Each row was made from one walk, in order. Every step used is in the known rows, and no mark comes twice. Write each row's walk.
In the rows, zero is written as 100.
Known rows:
M K J B R T N V P: 112	88	115	115	101	101	65	79	103	113	99	100	97	89	78	116	116	100	66	107	118	119	99	110	101	81	81	102	102	92	33	100	124	91	109	97	97	96	90	103	106	108	91	122	77	91	96
N K V B: 89	113	99	87	103	102	96	83	86	96	103	102	100	90	112	109	93	108	108	96	79	98	88	96	103	105	109	96	106	109	88	109	107	107	104	102	98	107	105	95	108	107	116	112	107	102	91
B R K V: 95	103	96	89	95	88	98	100	112	107	110	87	98	107	85	99	103	94	90	96	93	99	88	103	109	91	108	113	96	109	107	95	99	90	102	90	101	99	101	111	101	93	92	99	117	117	100
M K J B V T R: 105	87	113	124	109	105	71	88	85	80	87	103	103	89	89	102	99	96	89	104	72	113	102	97	90	85	94	107	99	72	109	102	102	103	107	98	89	91	117	107	95	105	102	99	82	80	107
T V M K N: 97	101	102	94	113	85	133	113	71	92	100	110	94	85	91	100	62	105	85	96	119	96	116	102	93	105	109	88	113	98	130	89	96	100	98	104	107	125	106	77	87	107	109	85	115	89	107
R K V P M: 90	106	108	100	101	103	99	123	78	111	110	97	106	126	102	105	119	102	111	82	117	107	102	104	104	98	101	98	93	116	121	101	89	90	94	95	95	104	84	99	112	108	85	101	101	102	90
M K N: 90	104	85	99	109	70	123	88	97	98	107	104	87	93	98	98	87	103	84	102	97	91	108	79	109	97	103	94	103	101	124	94	95	108	72	106	104	115	119	79	73	102	107	99	117	99	100
J K N V P M: 96	104	100	101	110	97	98	91	84	131	109	102	116	102	98	107	111	113	106	95	111	85	118	107	88	105	81	94	99	133	121	96	108	87	100	102	102	103	69	98	90	93	116	81	100	91	90
R T N K J B V M: 119	96	117	106	96	117	98	93	110	76	92	111	97	94	89	111	94	93	57	98	83	100	94	110	103	99	110	83	106	115	77	105	97	98	124	113	96	89	98	92	117	105	86	116	90	104	108
V P M K N: 91	102	98	104	110	94	102	129	79	104	105	112	95	108	102	103	97	107	94	101	121	102	119	89	104	94	91	92	102	102	132	94	90	96	67	107	100	112	99	84	84	108	106	102	95	92	92
R T N V K: 115	101	109	81	86	89	113	92	131	112	116	102	94	94	105	122	106	100	89	108	130	86	104	117	98	114	101	95	106	114	77	111	95	106	129	101	94	109	93	105	104	102	89	82	99	99	102
J K N V: 95	103	88	94	110	66	117	58	102	122	110	96	110	87	97	101	97	109	99	97	82	73	106	98	90	109	93	96	99	130	105	95	114	103	107	100	108	108	85	97	80	88	120	81	123	94	102
V K J: 97	104	91	97	101	94	101	82	104	88	102	97	108	107	101	95	104	102	116	96	91	96	118	101	113	109	108	87	94	111	122	112	89	113	77	103	98	98	113	113	104	100	106	103	88	100	98
P V K J B: 93	94	101	129	100	103	103	74	96	79	97	101	115	110	119	89	130	113	121	90	87	108	107	106	96	99	83	86	91	115	134	113	109	127	83	100	108	88	98	104	120	100	104	95	72	89	98
U V: 88	110	96	98	93	107	111	105	109	122	105	89	100	111	113	95	86	94	117	109	109	92	90	100	95	122	113	105	97	85	111	87	94	119	86	100	105	115	112	105	92	95	104	74	125	113	96
M K V J B: 92	100	92	112	102	113	87	106	77	89	90	94	105	92	96	94	127	107	155	97	99	107	95	95	107	92	99	102	102	102	104	91	118	103	85	104	105	110	124	86	99	103	118	135	98	97	111
P M K J V B R T: 102	92	103	118	96	91	70	105	106	103	92	112	97	94	93	82	145	97	76	93	108	114	111	76	101	93	83	99	90	97	82	95	113	79	95	88	101	80	89	125	122	105	109	133	71	86	96
M K J B: 91	96	86	126	108	81	99	73	87	82	91	95	99	102	107	85	117	101	110	96	83	115	104	70	107	87	91	91	93	96	106	101	108	119	69	99	103	97	112	93	91	103	103	124	89	89	103
K J B R: 96	98	86	116	102	97	79	91	108	99	92	92	103	115	102	78	99	97	88	104	61	113	95	89	109	88	94	109	94	88	94	105	119	108	69	99	107	75	102	112	108	88	98	115	82	109	102
V B R T N K J: 104	96	106	90	94	87	84	73	131	95	105	111	87	93	96	112	82	98	52	103	93	105	96	98	104	103	97	89	107	91	41	109	90	96	107	104	93	90	97	98	110	108	89	121	82	101	92
P M K J B V: 99	93	100	125	100	88	94	94	84	68	86	99	108	111	98	84	137	94	73	100	98	110	108	83	95	84	83	95	88	88	141	101	109	104	90	99	105	91	89	93	105	102	103	108	82	98	99
V M K N: 99	106	89	93	114	93	124	112	86	79	98	111	93	88	96	97	74	102	100	100	111	89	113	91	111	100	116	90	109	110	120	91	95	97	81	107	104	114	118	85	84	104	111	111	113	99	107
R K N V B: 93	106	99	83	102	79	113	41	100	109	112	105	104	83	108	104	119	108	91	88	99	89	94	103	107	99	109	87	107	122	79	106	99	88	122	94	110	111	90	89	94	106	104	89	126	98	99
T N K M: 101	97	95	84	102	79	134	95	112	87	99	97	103	102	106	105	46	104	66	109	90	84	102	79	99	107	110	102	106	105	107	108	88	109	92	111	106	106	94	74	91	100	93	98	101	108	94
B V P M: 107	108	109	95	87	132	87	159	94	104	101	102	100	127	107	102	104	92	97	111	125	99	97	116	95	97	102	119	95	77	151	98	90	94	103	101	91	96	91	105	105	96	93	81	101	110	89
T R K J: 92	87	97	99	99	63	100	84	102	93	103	94	106	112	98	97	87	95	93	90	81	100	114	90	88	103	94	93	92	98	121	106	69	102	83	93	101	99	100	103	89	100	82	100	104	86	103
T V B: 92	105	105	92	91	97	118	109	92	115	102	107	91	104	130	94	83	107	112	100	108	105	91	102	90	110	103	103	105	65	108	104	99	113	112	94	100	110	97	92	102	101	102	81	108	86	97
V P M K J B R T: 100	93	106	129	104	106	58	109	95	107	91	105	94	113	93	96	136	97	99	96	100	131	109	92	108	82	84	98	89	94	69	99	114	85	77	92	96	80	85	113	111	105	87	130	59	97	93
N V: 99	107	86	78	99	92	110	96	100	107	106	92	106	106	112	99	97	97	105	108	101	91	94	99	91	110	98	113	98	95	99	107	106	106	106	98	102	108	93	105	94	92	100	82	120	108	95
T R K N V B J: 100	90	105	81	100	94	110	73	109	122	110	97	103	82	87	100	108	106	84	98	97	85	101	127	94	97	89	92	113	89	80	105	79	77	123	95	112	107	98	106	91	106	110	78	118	92	107
T N K V P M: 95	100	113	88	102	112	102	140	80	105	107	99	105	117	105	122	77	109	71	104	118	99	106	102	89	101	84	92	107	111	102	105	91	105	95	118	95	110	83	78	110	110	95	101	88	101	83
K J B V: 100	102	98	113	95	101	85	82	99	89	91	98	107	114	102	84	114	95	81	100	61	104	87	101	104	90	103	102	92	89	129	104	114	111	96	102	103	85	103	102	109	93	93	104	98	106	105
J B R T: 105	104	95	112	90	103	84	108	136	120	99	100	78	109	111	89	110	93	105	108	66	113	80	95	110	94	104	117	96	88	77	102	119	103	96	92	97	77	101	117	105	85	77	105	90	114	107

Which walk is each row?
101	112	93	77	113	99	109	96	85	95	104	104	114	92	101	99	72	103	85	98	101	81	102	112	100	110	111	96	112	119	101	101	106	86	107	107	111	111	98	97	99	96	112	88	122	110	106 => K N V M
107	101	107	99	92	127	97	154	84	92	97	103	91	113	97	107	115	90	102	115	141	102	105	104	96	87	94	111	95	73	150	90	90	96	104	99	90	106	101	99	91	103	99	94	103	103	90 => B V P M K
117	94	110	102	101	126	106	105	93	64	88	102	109	96	94	105	80	97	61	106	91	95	97	108	98	90	102	91	109	107	105	104	100	109	111	118	104	92	96	81	112	102	100	116	97	103	107 => T N K J B V M
107	108	112	81	101	97	115	118	103	91	105	109	92	96	94	123	63	100	73	94	104	95	94	107	102	115	115	87	110	126	69	102	93	98	114	114	93	110	104	86	116	110	90	114	101	106	103 => R T N K V M
109	97	116	121	100	112	94	85	104	87	94	107	106	105	103	101	86	101	60	101	79	106	87	99	105	95	104	102	101	85	104	104	104	111	112	117	91	84	117	93	117	104	89	90	80	97	104 => K J B V T N
105	98	111	122	95	127	78	84	94	101	98	97	102	111	93	100	134	98	107	89	83	109	90	114	114	80	109	97	90	101	113	100	100	98	104	95	95	87	98	104	103	102	82	109	106	101	99 => R K J B V P
98	105	107	101	87	100	93	110	127	101	108	116	84	105	119	95	107	98	99	101	108	109	78	115	96	108	97	116	96	75	90	101	107	100	117	86	95	86	99	112	120	98	90	94	92	104	93 => P V B R T
93	99	85	99	101	79	124	135	92	85	98	100	92	114	114	92	110	95	105	107	132	101	113	69	92	98	89	100	94	89	130	96	88	109	75	98	100	105	96	92	84	102	101	95	101	98	95 => P M K
115	91	102	81	93	85	95	88	135	110	98	94	114	85	72	105	88	98	107	104	119	80	105	115	97	116	104	119	100	114	68	91	110	67	132	98	103	98	80	103	104	88	107	100	89	103	108 => B R T N V J K M
96	93	122	124	96	104	63	110	91	132	97	104	100	128	100	92	112	103	82	93	90	135	103	113	95	98	84	101	91	84	82	107	115	88	96	91	102	82	64	117	129	99	76	98	57	98	93 => K J B R T V P M
103	98	90	113	91	104	105	104	126	115	98	88	86	104	105	88	126	95	119	104	84	111	87	90	110	80	98	113	96	101	88	97	104	105	92	88	104	80	93	107	90	86	84	95	109	113	105 => J B R K
104	99	101	87	89	83	125	103	130	108	113	103	73	104	109	120	77	97	78	109	100	92	94	86	97	113	105	93	104	106	70	107	78	115	103	110	91	106	100	86	91	104	78	95	107	103	96 => R T N K
99	105	105	92	98	119	75	122	99	122	110	90	97	109	82	108	102	96	105	95	104	110	88	117	114	88	111	115	97	107	98	96	100	84	104	89	93	97	103	115	102	98	88	109	113	112	93 => B R K V P
108	106	91	81	107	107	117	125	77	78	95	97	106	84	99	105	99	93	122	108	137	94	105	99	92	101	105	103	106	100	95	95	102	93	116	94	99	117	103	103	89	103	115	101	125	103	104 => N V M K
104	106	93	92	104	96	115	93	111	90	97	99	109	101	105	91	88	105	121	98	84	85	111	95	117	109	125	103	98	111	131	113	98	103	87	97	104	100	105	105	103	95	102	95	90	105	101 => V K M
94	97	91	96	100	103	99	63	98	108	105	95	109	86	95	98	143	110	129	89	92	88	100	112	107	93	98	89	107	133	86	100	106	86	108	105	118	107	90	84	90	97	101	100	124	103	112 => R K N V J B
99	102	80	98	94	112	104	122	110	104	99	95	98	98	104	95	111	100	182	102	112	87	108	97	99	113	104	104	94	111	121	83	91	103	89	106	94	100	116	98	81	88	116	100	110	96	107 => V J K
111	101	100	105	106	133	85	100	86	69	85	99	110	95	92	97	102	95	89	101	69	101	96	109	104	91	109	94	102	115	106	107	105	103	107	108	103	88	95	101	111	97	107	114	102	112	106 => N K J B V M
88	99	88	99	100	66	111	72	103	84	104	94	100	116	103	92	108	95	99	84	93	103	104	84	109	103	106	87	88	113	112	103	77	104	81	96	103	98	102	104	93	102	84	102	112	102	98 => R K J
90	109	90	85	107	93	104	92	90	103	108	90	100	104	101	109	85	103	97	100	72	94	91	92	100	107	106	98	100	117	106	109	101	111	92	106	99	110	102	95	100	101	107	105	115	113	92 => N K V
101	100	106	83	106	104	87	111	93	112	105	97	107	96	113	113	69	98	106	112	88	96	100	106	79	113	95	117	105	81	82	111	93	100	120	98	91	103	102	120	97	97	98	69	102	94	99 => N V T R
89	102	85	90	106	83	100	74	95	88	102	94	102	109	102	100	85	99	89	100	72	98	106	80	99	108	100	88	93	112	99	111	84	115	77	106	100	101	103	99	92	100	105	109	106	110	90 => N K J
94	110	102	101	107	110	93	120	70	105	105	99	99	100	93	111	94	103	121	100	111	108	97	101	106	94	104	108	99	89	112	93	107	103	89	98	89	118	121	97	95	110	106	120	106	95	91 => M K V P
94	99	103	99	95	76	111	79	110	134	109	109	91	91	87	103	95	112	131	83	97	87	112	113	94	128	107	85	99	121	107	86	94	89	109	105	101	116	100	87	92	95	105	82	107	84	111 => R T V J K N
105	107	88	93	104	111	122	145	87	74	92	102	91	94	103	97	86	94	133	105	132	101	106	85	106	99	113	103	103	95	114	90	89	103	88	99	95	107	118	94	86	103	107	109	114	98	106 => V M K
99	91	97	125	113	112	93	118	80	59	83	103	113	94	96	83	104	99	96	98	113	122	103	98	93	84	81	102	97	92	113	93	118	103	84	95	109	86	100	99	113	101	112	117	81	96	103 => P V M K J B R
91	95	112	106	114	83	91	128	71	89	99	102	107	102	98	109	80	101	94	98	103	110	115	87	80	106	85	104	101	87	115	102	90	96	99	98	89	109	103	102	102	111	106	90	76	83	98 => P M K V T R
115	93	103	107	93	145	109	153	121	130	106	99	90	99	99	96	83	101	90	113	108	98	90	94	105	107	96	113	103	81	91	91	84	110	105	119	88	85	140	123	111	101	103	74	95	95	104 => B J V T N
94	107	94	88	108	81	111	58	86	97	106	110	101	74	103	103	110	109	90	101	110	90	102	95	100	94	99	93	111	99	82	101	116	93	108	97	107	119	104	84	84	109	125	105	117	90	99 => M K N V B
96	97	118	95	89	99	78	55	132	115	104	103	96	88	89	114	84	95	54	108	107	102	95	110	97	115	104	84	108	89	32	95	92	102	106	103	103	106	96	107	109	109	107	101	93	106	91 => U V B R T N K J
100	101	84	82	104	96	101	79	96	98	92	89	130	90	90	94	104	104	158	97	107	76	108	103	94	120	107	114	94	124	104	96	111	82	114	99	108	108	86	101	97	88	123	99	105	100	105 => N V J K M
104	99	79	101	95	111	120	124	123	118	102	86	86	103	96	86	103	95	136	106	102	92	97	97	101	109	93	104	90	94	116	89	86	107	91	102	93	91	120	119	87	87	115	82	105	103	103 => B J K
99	107	115	97	90	103	101	121	96	138	112	107	81	115	112	112	82	103	118	95	109	113	93	119	96	114	110	106	97	79	93	101	93	105	111	92	87	111	98	105	103	104	74	78	103	93	93 => R T V P
112	94	110	112	95	114	104	130	101	102	89	104	78	83	93	96	98	94	109	103	112	123	96	105	97	91	106	105	104	86	73	91	119	93	120	86	100	96	94	105	101	97	92	102	93	99	113 => J B R T V M K
114	112	98	83	95	134	108	146	100	78	95	104	100	106	100	96	82	86	101	109	113	88	90	117	104	105	125	117	102	88	143	94	91	94	117	103	95	99	114	104	104	92	99	89	120	115	107 => B V M
98	100	94	119	102	101	92	71	102	91	94	97	106	104	109	89	124	108	125	94	69	106	109	94	116	98	101	85	98	114	112	114	108	121	74	103	104	87	103	111	109	97	102	116	78	93	105 => V K J B
91	104	94	111	88	143	88	101	101	118	91	88	106	102	112	87	120	102	169	108	101	99	90	110	102	114	107	104	104	86	99	83	107	115	82	107	113	108	114	100	96	92	115	96	114	111	109 => U V J B
122	93	109	100	99	112	104	120	115	95	93	102	91	77	90	110	103	93	82	115	133	108	94	107	97	84	93	106	112	92	39	95	120	87	127	96	102	95	92	98	102	100	95	110	92	101	112 => J B R T N V M K
109	94	105	77	85	100	113	89	128	106	109	95	97	87	102	109	105	97	81	110	143	95	90	110	95	89	93	108	112	88	63	99	96	88	136	92	104	97	82	97	95	101	95	89	116	102	98 => T N V B R K
96	87	109	114	110	90	77	52	85	102	98	93	118	94	101	106	112	103	105	87	64	112	103	99	88	96	89	97	98	113	58	117	99	98	119	90	99	91	84	116	102	105	88	92	91	84	104 => N V T R K J B
96	98	103	101	96	88	119	88	113	79	101	106	108	99	107	87	98	102	96	89	112	103	89	102	103	96	106	118	95	94	119	101	104	87	119	80	111	90	82	97	116	100	95	91	96	104	92 => P V B R K M
